Each row comes from the steps of one walk. Every step used is in the known rows, and no mark comes twice. Write the walk behind each row, first mark first.
Known rows:
y-g-u-l-f-p: [-95 -11  21  12 -14  -9 -44  14   9 -31  -8 -27   5  11  30 -30 -19 -24
  23 -32  35 -24  -3  49 -12  40   3  15  25 -35  10 -28   0  37 -36   8
 -23 -42  21  18 -35]
f-x: [-32 -23 -22   3  -2 -19 -31   8  17  -6 -14  19   4   6   3 -25   1  -5
  16 -10  10  -4   2  23   1   9 -12  -8  -3 -33  21 -52  -2  17 -18 -30
 -11 -16 -23   1  -2]
u-l-f-p-q-x: [-71  -8   2  36  -3  -2 -17  15  34   1  -9 -10  -2  11  25 -12   2 -46
  15 -41  28 -38 -38  24 -11  36  14   3  13 -31  24 -48  -8  46 -47   0
  -3 -23   1  18 -45]
q-p-a: [-19   4  49  24  -5   7 -49  15  20 -11 -23  -4  29  11  22 -11  19  33
   6 -23  -6   3 -14  19   4  28   0 -25  11 -31   0 -46 -11  21 -32   2
   5   0 -18   5 -40]
l-f-p-q: [-63  -8 -24  28 -21 -25 -32  15  20 -10 -12  -5  11  25   3  -8   3 -25
   8 -36   7 -40 -11  36  -2  46   6  -5   1 -37 -18 -42 -10  65 -36 -26
   2  -8   2  13 -24]
a-x-f-p-q: [-77 -16  73  28  -1 -62 -42  11  17 -23 -14  27  -2   7  12  44   7  14
  -3 -31   8 -27  14  27 -18  45  -2  -9 -16 -33   5 -29 -22   8 -30   1
 -32  10  30   4  10]
q-x-f-l: [-51 -20  -8  27   5 -29 -28  14  40  -9 -26   7  -9  11   3  27   5 -14
  23 -32   9 -28  -7  25 -23  19   2 -24  -1 -38  41 -49  -6 -14 -32  -1
 -16 -19  19  -6  14]
p-f-x: [-28 -22  -6  23 -12 -26 -29   7   7  -4 -22  15   6   5   8 -24   0 -12
  35 -11   9 -12  -9  10  -5   0   0 -11  -5 -36  24 -53  -3  20 -18 -36
  -4 -17 -33   2   6]
x-f-l-u: [-49 -25  -1  12 -13 -26 -40  10  14 -18 -34 -10  -7  15   6  27  -5 -12
  15 -24  -1 -34 -28  44 -23  28   6 -68  19 -48  16 -50  -2  11 -28  -3
  -1 -29  28  -2 -16]
a-p: [-17  -7  36  28  -8 -14 -42  13  40 -23 -20  10  16  18 -17 -28  -4  15
   4  -7   8 -13  -7   7  18  21  -6  31  -4 -26  -2 -27 -10  17 -34  -2
 -13 -28  13 -13  -2]
x-f-p-q: [-46 -17  46  24  -5 -62 -36  13  24 -24 -21  -4   5   9  19  36  14  15
   2 -42  -3 -34  11  60 -21  46   0  -3   3 -38  22 -38 -13  37 -30  -7
 -17  -1  15   9 -12]
m-a-x-f-p-q-v: [-78 -17 107  29  -1 -55 -49  12  23 -31 -13  46   2 -11  14  48  -1  37
   2 -30   2 -21  48  46  -9  47  -6  -1   5 -25  -6 -40 -29  20 -36   8
  -9  29  32  -2   9]
g-f-p-q-x: [-63 -14 -24  25   4 -50 -26  16  42 -24 -24  -3   7   5   0  -4  -1  13
  22 -54  11 -36  23  16  -8  44   0  32 -15 -28  -5 -46 -12  23 -32  14
   4   0  -6  12 -25]
a-p-f: [-15  -7  49  44 -17 -22 -40  12  31 -17 -27  11  16  18 -15 -29  -5  10
  22  -9   8 -18 -12  -6  13   8   6  29  -6 -30   2 -30 -12  15 -32  -7
  -8 -27  -4 -13   5]
g-u-l-f: [-88  -7  12  16  -2  25 -31  15  25 -24  -6 -34  -3   6   8 -31 -17 -16
  27 -19  25 -18 -19  17  -4  23   5  32   8 -38  16 -58   0  51 -41  -6
  -2 -56  -1  11   1]
l-f-p-q-v: [-76 -19 -18  40 -21 -30 -30  14  20 -24  -9  -7   9  23   2   2   0 -20
   7 -34  -2 -50   8  39   4  49   0   1   3 -36   3 -44 -13  75 -39  -6
   0  10   5  15 -46]
p-f-l: [-17  -7  31  24 -29  -7 -25  14   9  -6 -29  10   4  19   7  -3 -10 -27
  38 -22   7 -25 -22  21  -5   9   4 -16  -2 -41  14 -48  -1  18 -26 -17
   5 -21 -19  -5   1]
u-l-f-p: [-51 -12  -2  22 -17   5 -33  16   9   2  -3 -10   2  22  16  -8  -6 -47
  11 -24  33 -38 -40  31  -9  32   2  -3  19 -35  31 -35   1  63 -37  -3
 -12 -40  17  15 -25]
x-f: [-46 -16   2  22   2 -23 -48  12  25 -21 -22  -9  -3  11   6  25   1  21
  14 -19   1 -24  -7  35 -19  22 -10 -17   8 -37  28 -29  -5  25 -23 -10
 -26 -21  15  -6  28]
x-f-p: [-40 -24  25  20  -5 -53 -47  14  13 -13 -16  -3   4  15   9  35   9   1
   4 -29   8 -36  17  51 -23  36  -6  -7   6 -38  32 -28  -8  32 -23  -5
 -28 -16  35   6   5]
m-a: [-28   0  39   9  -2  12 -52  16  31 -13 -20  19   9   0   8 -16 -11  15
  17 -14  13  -3  15  31   3  20  -7   8  15 -23 -20 -36  -7  29 -27 -23
  13 -14   3 -14  29]
g-y: [-39  -1 -24  23  -2   2 -29  19  33 -41 -24 -31 -13   9   1 -41 -15  -2
  -2 -21   7 -11  -1  28   5  14 -18  16  -2 -25   9 -25   2  40 -22   0
 -28 -23  24 -18   4]
p-a-x-f-l-u: [-42 -15  69  12 -13 -22 -50  10  -4 -11 -22  23   4  -3  14  19   5  12
  10 -12  10 -11 -50  16 -18  24   8 -86   6 -40 -28 -42 -15 -21 -34  19
 -14  -9  26   2   6]
a-p-q-x-f-l: [-40  -9  56  39  -4 -55 -18  10  67 -27 -32  18   7   8  -7  10  11  19
  13 -34  -6 -20 -10  19  -1  33  15   8  -6 -34  10 -55 -18 -18 -46  14
  -8 -11   3  -7 -21]
m-a-p: [-15   0  70  18  -8  -8 -53  14  46 -19 -21  35  20   3 -11 -28 -10  28
   8  -8  14   2  18  21  16  22  -1  32  12 -21 -29 -33 -14  15 -34 -12
   8 -23  14 -19  19]
p-f: [-31  -7  18  35 -12   0 -37  14  12 -13 -27  -4   3  14   8 -16  -8  -8
  33 -18   9 -24 -17   8  -3   5  -3   0  -3 -33  12 -34  -4  32 -24 -22
  -3 -17 -19  -6  16]
u-l-f: [-53  -5 -17  23 -10  34 -33  14  23  -7  -8 -16  -5  17  17 -15 -13 -29
  20 -14  28 -27 -61  15  -6  19  -2 -12  20 -35  27 -36   4  54 -37  -7
 -11 -44  -2   5  -8]
f-p-a-x: [-18 -10  87  18 -12 -25 -49  16  -7   4  -2  35  20   1  13  -2  10  -3
   0 -19  24 -10  -4  16  -1  32  -9 -12 -10 -26 -25 -24 -16  11 -31   9
 -22   6  26  12   4]
u-l: [-33  -3  39  17   0  30 -30  15  26 -14 -13 -11  -3   7  26 -12 -12 -14
  14 -16  23 -16 -44  22  -4  15 -11   4  17 -28  33 -33   3  37 -33   6
 -16 -36  -7   2 -12]
g-y-h: [-41  -7 -41  25 -14   9 -33  17  25 -57 -25 -37  -1   5  18 -55 -23 -15
  20 -32  12 -10 -21  26   1  25 -16  -9  17 -24  29 -11  -1  27 -18  11
 -27 -15  22 -11 -12]

Write each row's walk:
[-67 -23  54  24  -2 -54 -52  13   5 -12 -10  33  -1  11   4  43   3   4
  -1 -20  20 -29  18  24 -19  35 -11 -13 -14 -33  20 -22 -17   7 -26   0
 -39  -3  48   1  27] : a-x-f-p
[-59 -25  -7  34  15 -49 -40  16  29  -1 -17  -2  -3   9   6  23  13 -12
  11 -37  18 -37  17  29 -24  30  -2   5  -1 -32  44 -36 -12   4 -31  -3
 -23 -10  35   3   7] : q-x-f-p
[-52  -1  72  13   0   8 -54  15  22 -13 -13  49   3  -3   5  -3 -16  18
  12  -8  21   2  18   8   4  22 -10   2  -3 -20 -35 -31 -16   4 -28 -16
  -1  -4  18 -18  46] : m-a-x
[-52  -8  24  35 -23  -6 -34  12  12  -9 -41  -9  13  28  15  -3  -1 -14
  21 -31  -9 -27 -19  16  -5  24  21 -54  13 -45  24 -71  -6  17 -32 -17
  37 -15  -9   0 -73] : q-p-f-l-u
[-16 -12  64  21 -17 -37 -43   7  30  -5 -23  45  20  -5  -8 -37  -3  25
  27  -4  12   7  15  14   9   7  10  21   6 -28 -14 -51 -15   7 -28 -31
  11 -22 -12 -13  15] : m-a-p-f-x
[-54 -15  40  38  -1 -52 -23   8  61 -27 -39   4   4   6  -7  -3   7   7
  11 -36  -3 -24 -26  15  -4  36  23 -21   4 -37  -7 -61 -19 -22 -48  10
   7 -17  12  -5 -49] : a-p-q-x-f-l-u
[-59 -26  45  36  -5 -64 -35  12  24 -37 -19  -4   3   6  15  45  10  21
   5 -41 -14 -42  28  61 -16  48  -6  -4   7 -36  35 -39 -16  47 -32  10
 -23  15  17  11 -33] : x-f-p-q-v
[-47 -13  12  23 -23 -18 -50  15  -9  10   1  24  18  16   0  -7   7 -20
   7 -14  25 -25 -21  10  -4  35   2 -28  -6 -34 -32 -26 -15  35 -34  -7
 -17  -5  25  12   8] : l-f-p-a-x
[-47  -1  26  44 -12  -4 -43  13  21 -15 -32  -8  17  24  14  -3   4  13
  21 -25  -8 -18   2  10  -1  18   5  -5   1 -36  33 -49 -10  29 -27 -23
  13  -5 -22  -2 -36] : q-p-f
[-48  -2  73  35   9 -45 -41  10  73 -24 -29  28   9 -10   1  -2   8  49
  12 -30   2  -4  17  25  -2  31  13  27   9 -24 -24 -44 -24  -6 -43  -2
   6  -7   6 -14  14] : m-a-p-q-x-f
[-49  -8  48  22 -18   4 -40  15  -3   9   5  15   8   7  23  -7   1 -31
   8 -15  40 -21 -54  15 -10  32   4 -27  10 -31  -1 -31  -9  39 -41  14
 -24 -25  19  20 -13] : u-l-f-p-a-x
[-31 -11 -13  20 -25 -15 -46  16  -3   8  -4  -2  20  17   4 -21  10 -24
  10 -21  19 -28 -22  29  -3  36   3 -20   7 -37 -26 -33  -7  54 -33 -11
  -5 -17  14  14  -4] : l-f-p-a
[-29 -18  20  11 -16 -25 -35  12  23 -21 -26   5  -3  16   5  40  -1  -1
  17 -23   0 -27 -10  47 -21  25  -4 -32   6 -45  32 -44  -1  13 -26  -2
 -20 -25  16  -5  14] : x-f-l
[-14 -20  51  17  -8 -49 -52  14   3  -4 -14  -1  15   2  18  26  21  18
   4 -26   8 -22  -6  55 -23  35  -2 -25   9 -37  12 -27 -11  29 -26   8
 -29  -9  27  13  10] : x-f-p-a
[-68 -14  69   8  -7 -21 -55  10  15 -14 -25  40  -5  -2   6  28 -13   8
  10 -15  15 -12   1  28 -17  29   7 -58  13 -36 -26 -50 -16 -12 -31  -8
  11 -14  42 -14  24] : m-a-x-f-l-u
[-50 -16   8  31 -11 -32 -35   8  15  -6 -28  11  16  17  14 -10  10   9
  21 -21  -7  -6  10  13  -3  14   8 -19  -1 -37  47 -67  -8  20 -22 -35
  11  -7 -38   4 -44] : q-p-f-x
[-79 -12 -36  38  -8 -30 -27  15  30  -3 -13  -4   6  20   4 -14   8 -36
  12 -44  14 -43  -4  23  -4  42  12   4  -2 -34  -7 -49 -13  42 -39 -19
   2  -4   6  12 -25] : l-f-p-q-x
[-94  -6   5  12  -7  15 -45  12  20 -41 -14 -32   0   8  25 -39 -25  -9
  32 -24  29 -15 -18  35 -10  28   2   8  27 -34   5 -26   2  28 -36   3
 -22 -46   3   8 -19] : y-g-u-l-f
[-51  -8  47  47   9 -52 -28  10  72 -29 -30   7   7   5  -8  -4  12  34
  10 -32  -2 -18  -7   7   0  29  11  27  -9 -27   4 -41 -22 -11 -45   9
 -15  -9   0  -6 -10] : a-p-q-x-f
[-35 -22  23  30  10 -47 -43  16  20   8 -16  -1   7  -2  15  16  26   2
  11 -35  18 -25   0  32 -23  27   2 -12   3 -31  21 -34 -14  -3 -33  12
 -25  -5  25  11   8] : q-x-f-p-a
[-36 -13  14  25 -27  -5 -30  12   3  -8 -37  -7   1  18   9 -16 -13 -37
  33 -21   7 -34 -36  17  -9  12  15 -51   8 -44   1 -57  -3  15 -29 -19
  24 -26  -5  -4 -25] : p-f-l-u
[-20 -12  47  36 -32 -25 -32  10  19 -15 -36  12  15  19 -11 -29 -10 -17
  23 -12   8 -27 -33   4   7  13  19 -17   5 -40  -4 -51  -9   1 -38  -4
  18 -34  10 -11 -35] : a-p-f-l-u
[-57  -8 -51  10 -10 -19 -55  12  25 -44 -29 -11   8  12   9 -21 -28  31
  33 -29  14 -22  -2  25  -7  28 -15 -10  13 -29 -16  -6   3   9 -18  16
 -21 -18  -3  -4  -6] : y-g-f
[-36  -8  67  20  -1 -21 -56  11   6 -11 -12  24   7  -8  13  20  11  39
  11 -10  11  -2 -28   7 -15  20  -7 -40  -6 -30 -21 -21 -17  -9 -29  13
 -34  -1  15   1  45] : p-a-x-f
[-69 -10   8  38  20 -29 -27  12  56 -25 -30 -10  -9  -1  14  15  12  22
  19 -43  -2 -24 -12  21 -16  29   5  -1  -3 -30  16 -45 -15   3 -36  -5
 -11   0 -12  -2  -1] : p-q-x-f
[-40   1  43  46   8 -24 -24  12  69 -26 -27  12  11   7 -10 -30   6  20
   9 -29   4 -12  -7  -2  15  26   6  38 -10 -22 -12 -40 -20  -5 -45   4
  -2  -6 -10  -8 -26] : a-p-q-x
[  0 -11  57  13 -14 -19 -44  18  -3   4  -9   5  24   2  19 -14  15  -3
   3 -23  16 -16  -7  41  -3  31  -6  -6   5 -29 -15 -28  -9  33 -29   4
 -12  -3  10  13 -12] : f-p-a
